Each row was made from one walk, in order. Every step used is in the known rows, and no mark comes twice. Write each row's walk.
Known rows:
nusu-tiza-sarakas-kesav-gateb-bipanil: [ 20 -33 -47  27 -41 -78  17 -27 -63 -11 -17  10  10   8 -10 -28  -9   7
 -28 -44   9  22 -30]
sarakas-kesav-repob: [-14 -15  14  50  -2 -12  -9  -9 -33   6 -30  -8 -13  32  18   0 -27  10
  -3 -27  14  22  -1]
nusu-tiza-gateb: [ -7  -7 -19   4 -14 -38  26 -18 -43 -17 -26 -18   3   0 -11 -54 -41  14
  -9 -33 -34  16 -33]
nusu-tiza-sarakas: [-10 -16 -31 -19 -22 -48  35 -10 -14 -14 -34 -10 -21 -21 -35 -38 -29  19
 -11 -21  -2  24 -30]
sarakas-bipanil: [ 11 -34 -18   3 -18 -18  -7   4 -16  16 -23  13 -34   7   9   7 -13 -15
  -9 -33  -3  -1 -15]
sarakas-kesav-repob-tiza-nusu: [-24  -6  36  69  30 -19  25 -17 -36   9 -40  -9  26   5 -13 -29 -37  24
   3 -15  -6  29   7]
zarez-repob: [-30 -26  20   8   6   1  12  21  -8 -33 -18 -19 -24   0  -6  -5 -14 -12
  -7 -15 -35  14  -2]
sarakas-kesav-repob-tiza-gateb-bipanil: [  5  -5  -9  75 -18 -27   9 -31 -82  10 -37   6  15  30  25 -28 -24  18
 -14 -40 -15  47 -27]
zarez-repob-tiza: [-37 -21  14  15  19 -11  25  19 -16 -34 -37 -26  -5 -24 -25 -25  -8  -4
  -8 -16 -38  16 -24]
nusu-kesav-repob-tiza-gateb: [ -2   1  20  65  17 -49  28 -16 -56   5 -40 -19  17  -9 -15 -30 -33   4
   6 -33 -30  53 -25]
sarakas-kesav-gateb-bipanil: [ 17 -36 -16  35 -20 -41 -11 -15 -62   5   1  11  17  32  28  -7   7 -11
 -16 -41  -1  -7  -6]
nusu-kesav-repob-bipanil: [  0 -30  22  18   5  -8  -4   1 -36   1 -14  -4  -9  -8  21  10 -19 -28
  -7 -12   4  45  13]
tiza-sarakas-bipanil: [ 21 -34 -34   2 -28 -45  11  -2 -12  27 -30  32 -56  -7  -5  11 -25  -6
  -8 -24   2  28 -24]
nusu-tiza-sarakas-kesav-gateb: [ 11 -35 -38  20 -18 -91  25 -17 -45  -8 -31  -8   0  -7 -26 -31 -38  10
  -9 -38   6  20 -33]
zarez-repob-bipanil: [-19 -43  12 -12   2  23   4  20 -22 -31  -9  -3 -23 -12  19   1 -19 -33
 -15   1 -28  32   3]
sarakas-kesav: [  1 -25  -4  11  -8 -28  -2  -2 -22  25  -3  -6  -1  23   3  -8 -25   3
   0 -18  18  -4  -3]
nusu-kesav: [  7 -19  13   4   4 -37  12   7 -17  19   5 -14   6  -8 -20  -4  -6 -12
   1 -19   0   1  -1]
zarez-repob-kesav-sarakas: [-12   2  14  51  11 -10  10  15 -36 -34 -25  -2 -38  -7 -19  18 -30 -25
 -13 -17   9  19  -5]
repob-kesav-sarakas-bipanil: [ 28  -9 -22  45 -15 -31 -10   0 -43  13 -31  31 -49   1  -3  30 -31 -29
 -12 -37  37   3 -20]
repob-kesav-gateb-bipanil: [ 14 -24   2  36  -4 -47   4  -4 -72  -3  -7   1   2   8  17  -3   3 -27
 -25 -30 -21   0 -19]
gateb-kesav-repob: [-26   6  21  34   8 -14 -21  16 -33  -9 -32 -16   4  28  10   9 -11  13
  -1 -40 -12  40 -16]
kesav-repob-tiza-nusu-bipanil: [-20 -17  21  34  28   2  42  -5 -17 -10 -36   4   5  -6  20 -39 -35   1
   3 -13 -24  41  25]
kesav-sarakas: [-13  -1 -27   6 -21  -7   1 -12 -20 -21 -21  23 -26   1  -1  -4  -9   5
   8 -22  22  -7   1]

Which walk is each row?
[ 30 -35 -33  34 -34 -65   9 -20 -54  14  -4  30  -2  20  18   0  -4   0
 -16 -29   7  23 -13] : tiza-sarakas-kesav-gateb-bipanil
[ 28  -5   0  48  15 -44  29 -10 -31  19 -21  33  10 -27 -46  -4 -15 -14
   6 -38  22  10   6] : repob-tiza-nusu-kesav-sarakas-bipanil
[ -8  -9  32  41  10 -25   2   0 -25  -2 -22 -18  -7   4  -4   6  -9  -8
  -2 -27  -1  29   6] : nusu-kesav-repob
[-38  18  41  48  45 -21  15   6 -35  -7 -44 -15  43   1 -19 -24 -19  31
   4 -30 -29  48  -8] : gateb-kesav-repob-tiza-nusu
[ 12 -27 -38   2 -17 -58  25   0 -17  23 -49  23 -33 -32 -27 -10 -21   2
  -5 -23  -2  32 -45] : repob-tiza-sarakas-bipanil
[  1 -21 -25   8  -9 -64  28  -8 -22  33 -32   3   1 -15 -32 -21 -34  25
   1 -13  23  29 -31] : repob-tiza-sarakas-kesav
[-11  -8  -6  21  -3 -16 -13   1 -74 -23 -37 -13  18  15  22 -27 -47   3
 -16 -43 -30  76 -35] : nusu-tiza-gateb-kesav-repob-bipanil
[ 15 -32 -48  -4 -36 -57  23  -3 -15   1 -43  11 -43 -15 -30 -15 -31   2
 -21 -38   4  28 -39] : nusu-tiza-sarakas-bipanil
[  7 -37  -4  29   0 -53  -4  -8 -45   5 -12  -5   9  17  14 -11 -20  -6
   1 -33   1  -6 -11] : sarakas-kesav-gateb
[  3  -7 -32  10 -39 -24  23 -26 -61 -19 -12   0  11  16   2 -51 -11   9
 -27 -42 -34  16 -29] : nusu-tiza-gateb-bipanil
[  7  25 -24  29  -9 -31  -9  -5 -54  -2 -15  21   7  23   7  -4 -24  13
  12 -45   2  33 -22] : tiza-gateb-kesav-sarakas
[ -7  -4   7  34   9 -64  37  -5 -26  10 -49  -8  -6 -30 -40  -8 -24  14
   2 -20   3  61 -22] : nusu-kesav-repob-tiza-sarakas
[ 13 -33 -21  25 -12 -77  15 -11 -37  15 -18  11  -7   4  -1  -5 -28   3
   2 -21   6  27 -16] : tiza-sarakas-kesav-gateb
[ 14 -21  22  37  25 -55  42 -17 -59   1   1   5  63 -23 -25 -36  22 -13
  -8 -31 -34   7   6] : repob-tiza-nusu-kesav-gateb-bipanil
[ 12 -35  11  19  15 -64  13   2 -40   0  -4 -14  14 -10  -9  -9  -1 -24
   5 -35 -16   0  -4] : nusu-kesav-gateb
[ -2  -7  10  31   0  -3 -21   3 -67   2 -27   6  10  24  47  -2 -45  -2
  -5 -28 -31  80 -21] : tiza-gateb-kesav-repob-bipanil
[-27 -12   7  55   7 -27   5  -7 -36   2 -50 -15   7   9  -2 -17 -25  19
   2 -30  12  26 -19] : sarakas-kesav-repob-tiza
[ 27   9 -52  40 -31 -50 -13  -2 -65 -12 -32  24   0  20 -14  -5 -37   0
 -10 -78   8  34 -45] : nusu-tiza-gateb-kesav-sarakas-bipanil
[-16  20  -6  51  13 -28   8  17 -62 -36 -32   5  17  -3 -22 -13 -25   8
   6 -46 -24  54 -36] : zarez-repob-tiza-gateb-kesav-sarakas
[-28  -2  -7  29  -4 -39  29 -12 -24 -10 -70  -4 -28 -23 -19 -20 -28  27
   2 -13  -8  56 -31] : kesav-repob-tiza-sarakas
[-13  -5   4  72   8 -38  11 -23 -61  10 -54 -12  11  18   9 -32 -52  21
   2 -31 -14  47 -31] : sarakas-kesav-repob-tiza-gateb
[ 11 -10 -18  12 -30 -12  13 -23 -55   8  -2  18  -4  28  29 -26  -7   0
 -15 -23 -35  19 -15] : tiza-gateb-bipanil
[ 37 -10   3  45   1 -29  19  -9 -22  20   0  40 -10  -3 -24  18 -17 -24
   0 -35  26   6  28] : tiza-nusu-kesav-sarakas-bipanil
[-11 -13 -13  41 -21 -54  18 -16 -30  -8 -50 -12 -19   5 -21 -18 -48  26
 -14 -30  19  50 -22] : nusu-tiza-sarakas-kesav-repob
